Each row was made from one walk, in order. Every step used is in the known rows, and no mark comes twice. Write each row's walk.
In the rows, 128 means zero.
Known rows:
N D J: [147 115 127 143  44 115 145 117 124  98 132 128 134 110 117 153 104 165
 104 142 127  95 140 102 125 152  77 107 137 141 130]
J U: [110 130  99 110 115 128 154 134 110 143 152 142 116 145 120 103 157 110
 122 172 122 131 107 140 159 136 128 131  97 138 150]
V J: [142 125  91 127 130 128 157 118 128  59 129 157 152 152 121  91  85 100
 159 163 155 126 114 109 145 131 125 150 116 103 159]
N D: [138 141 130 129  76  97 145 138 130  78 124 131 131 141 110 126  96 126
 106 147 140 104 107 113 132 143  90 132  95 106 172]
J U K D: [126 159 137 112 113 152 108 132  90 154 131  97 132 132  97 109 154 165
 113 145 104  87 138 180 148 130 110 105  97 126 110]
Z V J P M: [130 190  96 131 180 168 170 159 185  79 114 171 202 163 171  95  71  78
 111 186 109 132  75 105 122 149  96 150 116 112 131]
U K L: [174 166 116 142 133 139  94 126 133 118  80 134 142 136 142 133 133 113
 144 116 135 149 105 135 162  90 185 130 143 142 132]
K U: [153 163  85 158 110  94 149 161 138 140 136 162 123 129  95  92 152 129
 147 156 141 144  92 120 161 162 129 110 118 125 177]
P K D J: [168  99 160 104 100 130 123 105  94 143 172  96 138 107  89 162 106 179
 145  98 121  81 157 138 122 168 121 110 114 113  77]
U K L J: [121 128  98 144 149 152  68 113 127 134  93 123 118 122 148 121 130  98
 137 120 148 186 106 115 145  51 172 133 175 155 104]
V K L J P: [119 135 117 104 221 124 111 130 181 132  88 153  92 150 153 126 130  85
 143  92 154 187 102 118  96  91 137 140 143 121 120]
N D J L K: [ 80  66 169 165  64  56 114 128  95 113 143 104 161  90 140 155  73 153
  72 101 135 137 166 134  95 121  94 129 139 144 131]
D K: [148 100 122 132  78 125 131 119 142  95 121 172 104 131 114 116 133 111
 176 154 134  95 157 122 146 152 148 135  93 106 179]
V J U K L: [104 130  83 134 106 163 116 126 101 103 121 125 137 141 148 135 143 113
 154 134 131 141 130 151 166  61 154 127 152 167 102]
U K D: [181 165 151 140 130 129 100 130 120 122 104 108 155 133  93 101 116 157
 114 132 124  82 125 155 128 136 128 113  95  96 121]
N D J U: [ 90 100 115 119  42 130 160 122  99 124 164 122 117 113 113 164 131 168
  96 146 107 101 147 126 138 137  57  98 134 169 126]
J L B: [125 127 160 147 194  98 168 125 136  94 101  96 131 161 152 122 137  92
 107 143 133 153  79 110 127 130 179 185 113  75 175]
J P K L: [159 175 159  88 149 110 144 135 139 140 122 121 136 148 145 142 116  87
 134  55 144 130 110 118 138 133 160 141 103 131 128]
V K: [171 127 102 118 155 105 115 125 149 100 104 165 116 143 100 113 123 110
 151 132 142 146  85 147 125 140 156 146  87  87 161]
J L: [144 128 140 147 161  92 118 116 111 112 114 114 136 155 149 110 124 100
 121 157 155 155 104 123 121 124 163 160 109  84 171]
U K D J L: [166 127 169 172 130 138  75 102  82 136 106  70 149 115 126 154 122 195
  98 127 129 122 162 151 109 113 136 105 141 103  89]
V J L B: [107 105 137 153 184 109 182 121 133  42 120 104 144 161 159 116 102  91
 130 143 151 143  96 105 123 110 167 197 118  74 167]
J P K: [161 177 158  87 134  98 159 143 126 131 133 136 145 156 116 116 108  89
 104  83 149 106  88 118 146 159 128 133  72 107 142]
V K D J P M: [158 172 153 100 159 162 132 115 181 140 113 151 120 141 119 131 136 159
 103 162  84  79 131 151  79 193  62 111 118  88 114]
N D K U: [125 110 110 165   4  79 143 163 144 105 136 157 104 108  79 152 146 162
 152 134 137  65 156 121 142 162  84 105 112 129 206]
D K U: [141 110  97 164  56 103 138 153 141 132 137 182  99 109  90 116 167 145
 186 154 139 102 148 124 152 168 138 112 111 122 202]
D J U K: [122 131 103 140  72 167 122 126  76 162 133 132 120 116 123 139 155 157
 107 156 108 132 129 155 171 108 134  82 140 173  95]

Write each row's walk:
[147 130 175  99 166 135 201 126 132 127 120 109 130 125 176 185 129 115
 114  40 112 118 115 104 137 136 163 140 153 150  94]
D J P K L B
[125  96 140 132  25 103 124 134 139  69 119 142 112 123 108 150 111 134
 141 139 136  60 163 125 128 151  93 132  85 103 188]
N D K
[112 132 138  82 150 113 135 132 125 143 153 123 121 152 125 119  98  91
 105  81 159 156  94 103 126 127 122 135 117 119 129]
L J P K
[105 154 170 114 128 141 145 135 156 168 157 151 165 100 126  87  98 150
  66 142  72  74 166 147  95 200  54 103 126 136 108]
L K D J P M
[130 101 187 156 186 128 159 101 119 115 118  63 131 119 151 146 128 180
 108 134 112 105 152 125  89 147 134 151 128  84 109]
K D J L B
[123 102  99 119 174 138 104 107 144 129 125 134 100 132 158 117 127  83
 161 134 153 188 122  94 119  74 155 154 166 152 120]
K L J
[108 101 188 145 156  68  99 130 110 135 145  96 158 112 110  96  90 136
 111 111 133 124 160 162  80 144 128 153  90  91 138]
J L K D
[158 144 162  95 114 124 169 127 109 143 149 137 143 128 121 145 101 134
 108  83 134 111 120 113 139 159 126 101 111 134 105]
D J P K
[168 126 154 128 120 143 135 102 117 131 141 119 141 111 107 114 109 187
 136 143 115  85 161 137 104 167  99 109 128 115  99]
K D J
[130  92 143  88  80 155 136 108  73 174 194  85 121 105  84 171 137 191
 139 110 100  89 174 161 128 158 103 103 115 141  75]
P K D J U
[ 83 173 117  95 174 174 135 123 179 150 114 142 111 160 190 108 140  56
 103 168 111 175 112  90 120 107 116 156 183 141 132]
K L J P M
[ 90  87  52 112 234 160  81 133 141 149 108 126 113 123 153 161 148 108
 179 107 130 229 105 142 103  59 160 150 156 176  76]
Z V K L J U
[172 127 157  95 121 115 121 124 107 126 163 102 142 134  77 132 106 139
 145  97 128  83 127 147 128 167 131 136  85  92 114]
P K D
[146 126 191 175 163 143 120 110 109 116  92  59 149 116 137 165 138 187
  87 118 111 107 131 145 109 120 158 132 151  89  89]
U K D J L B
[119 152 102 128 110 151 108 133 110 156 111 115 121 133 141 136 172 111
 132 131 118 146 112 156 173  76 167 121 146 168 117]
J U K L
[151 211 170 131 107 187 121 126 148 151 109 124 152 128 137 126 130 166
  69 174  75  71 141 144 125 163  72  82 140 118  93]
U K D J P M
[182 141 148 149 107 153 101 109 103 134 114 114 150 104 105 127 111 197
 118 138 111  82 153 147 129 141 119  86 137 121  88]
U K D J
[ 45  46  99 111 117 166 106 109 116 148 151 136  66 119 145 146 183 105
 186 144 125 153 195 120 123  72 146 145 173 172 128]
D K L J U
[109 153 117 119 136  90 148 172 129 183 170 140 119 128 100 117 140 109
 125  81 157 164  80  96 149 135 110 101 132 139 146]
L J P K U
[108 136  83 127  88 154 134 134  96  98 135 140 144 146 122 114 134 116
 127 158 132 121 111 148 167  87 128 117 124 144 126]
V J U K
[ 93 186 120 119 159 185  98 125 173 155  92 135 122 152 185 122 155  59
  87 149 114 175  93 107 138  81 133 134 181 146 119]
U K L J P M
[ 72 120  86 120 118 155  99 138  92 159 134 122 102 136 119 116 159 107
 100 150 134 168 100 139 161  72 139 110 151 163 110]
L J U K
[ 34  41 112 118  56 146 111 115 125 115 150 112  61 111 152 185 170 124
 152 134 129 115 202 119 113  75  99 130 166 175 142]
N D K L J U
[100 111 120 179 134  39 124 167 117 162 152 136 140  99 106  95 136 126
 117 119 148 177 116 139 127 134 143 133 114 129 182]
J L K U
[189 145  54 165 185  92 113 177 164 132 105 173 145 114  86 127 139 143
 180 111 138 188  57 145 129 143 146 108  97 120 147]
Z V K U
[ 93 109 136 118 152 149 118 118 162 124 105 148  91 137 173 129 136  97
 154 109 151 124 179  89 108 103 135 134 153 138 143]
D K L J P
[136 115 155 121 139  93 117 137 129 134 149 132 160 100  87  71  85 142
 122 120 123  82 154 162 112 170 104 131  84 113 128]
L K D
[ 79 126 128 108 129 185 121 120 189 133 123 156  75 143 186 133 161  63
 136 164 110 140 174  93 112 111 126 150 171 136 154]
D K L J P M
[101  87 113 193 104  53 122 148  91 175 157 136 144  77 117 120 136 157
 121 110 143 185 142 132 123 137 132 102 162 152 142]
D J L K U
[163 145 155 101 131 135 150 117 125 149 139 127 140 123 156 164 113 124
 132  55 132 124 144 112 133 134 149 115 149 161  91]
D J P K L
[154  88  62 131 246 141  71 127 165 120  84 139 131 119 152 149 113 104
 180  97 148 225  83 121  89  67 177 155 158 147  88]
Z V K L J
[117 113 135 112 116 161 149 108  99 162 166 103 121 115 109 126 145 191
 133 164  96  85 180 156 117 161  87  94 122 144  83]
K D J U
[153 137 129 130 192 126 177 127 164  92 100 123 124 144 168 125 146  90
 141 129 118 131  91 107 141 128 182 181 133 128 141]
K L B
